Known rows, with every step that occurs
nokip samom: [-12 -20 -18  38  20 -16   3  -2 -26   6  11 -11  25 -31  24 -19  16  -5
  30 -28]
dalun samom nokip: [-15 -35 -12  18  22  -7   3  23 -19 -11 -12 -21  35 -25  -3  -2  22  -8
  13 -34]
buni relumu beramak dalun nivatab samom nokip: [-15 -22 -25  15  32  -5  15  23 -20  -7   9   2  23  -4   5  -5 -12   1
  -7 -39]
samom beramak: [ 38 -26 -29  27  17 -11   1  -2 -33   1   4 -14  28 -21   3 -13 -11   3
  13 -21]
nokip samom dalun: [-13 -20 -22  19  17  -5   6  -6 -32 -11  18  -6   6 -26  21 -22   9  -4
  29 -31]
nokip samom dalun relumu: [ -9 -24 -13  13  14  -3   9 -18 -37 -13  24  -5   9 -27  19 -26  -7  -4
  32 -19]
nivatab dalun relumu: [ -5 -33 -14   2  33   0  -5 -11 -34 -25  17 -14  37  -7   5 -25 -17   3
  10 -25]
beramak dalun samom: [-14 -28 -13   3  23   1  -8  16 -18   5  23 -19  11  -9  -4  -3  31  -8
  11 -38]
relumu beramak dalun nivatab samom nokip: [ -5 -23 -20   9  29   4  14  20  -9  -7   2 -16  16   3  -1   6  19   9
 -11 -44]
buni relumu beramak dalun nivatab: [-14 -19 -23  15  25  -6   3  24 -27   6  16   4  15 -12   7  -8  -5   1
  -7 -33]
buni dalun: [-26 -26 -27   2  26  -3 -15   3  -8  -5  10 -13  24 -27  12   0   3  -5
   1 -37]
samom nokip: [-19 -36 -25  23  18   1 -13  -5 -21 -21 -18 -15  29 -19   9  -2 -11   4
   6 -33]
buni relumu beramak: [-10 -23 -30  35  28 -18   1  11 -32   9  19   3  26 -26  17 -12  -8   2
 -10 -32]
relumu beramak dalun samom: [ -1 -25 -20  13  25  -3   5  17 -15   9  24 -18  13  -8   2   5  41   2
  -8 -44]
relumu beramak dalun nivatab samom: [  0 -18 -18  13  31  -2  12  23 -12   6  15 -17  12  -1   1   2  28   8
 -13 -41]
relumu beramak dalun: [ -2 -24 -28  16  23   0  -6   0 -17   6  25 -14   8  -5  10   4  22   9
 -13 -43]
nivatab dalun: [ -9 -27 -24   9  37  -1  -9   4 -28 -23  10 -15  35  -7   7 -20   3   3
   5 -40]
relumu beramak dalun buni: [ -4 -23 -21  10  22   3  -7  -2 -15  11  29 -14   7   0  26   4  23   9
   1 -38]
nokip samom dalun beramak: [ 11 -11 -17  15  15  -3  15   3 -30  -8  20  -8  10 -27  30 -24  12  -7
  36 -27]
nokip samom beramak dalun: [ 24 -20 -25  22  12  -4  14  -8 -28   2  17  -7  20 -12  14 -15   2  -5
  39 -28]

Rows
[ 24 -16 -11  23  33 -16  24  35 -22   4  -9 -19  32 -17  -7 -16   5   0
  11 -21]  dalun nivatab samom beramak
[ 24 -27 -20   2  34  -5  15  22 -29 -20   6 -18  46  -5 -10 -19  14  -5
  17 -36]  nivatab dalun samom beramak
[ 18 -15 -20   0  18   4  -2   6 -32 -14  18 -12   1 -23  20 -18   2   0
  12 -26]  samom dalun beramak
[ 20 -16 -19   4  36   1   1  14 -26 -19  12 -16  39  -8  19 -21   7  -1
  15 -35]  nivatab dalun beramak
[ 29 -23 -22  16  33  -9  14  -5 -19   6  27 -17  22   3  12 -13   0  -1
  22 -30]  nivatab samom beramak dalun buni
[-11 -32 -12   1  17   6 -18 -21 -28  -1  31 -13   6  -7   5 -10 -12   1
  11 -22]  beramak dalun relumu
[ -7 -17  -6  25  38 -16  13  36 -18   5  -6 -20  27 -21  -1 -15  16   0
   4 -25]  dalun nivatab samom
[  4 -27 -18  13  36 -10  17 -11 -28 -12  33 -15  11 -13   6 -20  -3   5
  -4 -29]  nivatab samom dalun relumu beramak
[  3 -31 -17   5  35   0   3  -8 -31 -22  20 -13  38  -4   6 -19  -8   8
  -2 -30]  nivatab dalun relumu beramak
[-16 -21 -11   0  20   7 -12  21 -20   1   5 -15   5  -6  -3  -4  11   1
   7 -31]  beramak dalun nivatab
[-15 -18 -14  13  16  -3   6  -8 -30  -6  22  -6   6 -21  37 -23   9  -4
  43 -26]  nokip samom dalun buni
[-13 -23 -31  21  26  -7  -3   7 -28   6  28   4  15 -12  14  -7  -7   1
  -9 -37]  buni relumu beramak dalun
[-18 -24 -12  -1  28   7   3  20 -12 -11  -1 -16  13   3  -6  -2   5   1
   7 -38]  beramak dalun nivatab samom nokip
[-13 -21 -21   2  21   0  -3  -1 -35  -8  28   1   0 -13  32 -17 -11   3
  12 -27]  samom dalun buni relumu beramak
[-13 -21 -16  25  26 -14  -4   5 -27  17  23  -1  24 -18  41 -13  -3   0
  15 -23]  dalun buni relumu beramak
[-12 -24 -24  18  27 -11   6  20 -26   9  28   1  19 -14   7  -6   7  -4
  -4 -38]  buni relumu beramak dalun samom
[-24 -24 -16   2  21   3 -19  -4 -25   8  33  -2   6  -1  29 -10  -8  -4
  24 -28]  beramak dalun buni relumu
[ -6 -20 -21  14  39 -12  17   2 -26  -4  35  -6  11  -8  25 -20   0   1
   6 -34]  nivatab samom dalun buni relumu beramak
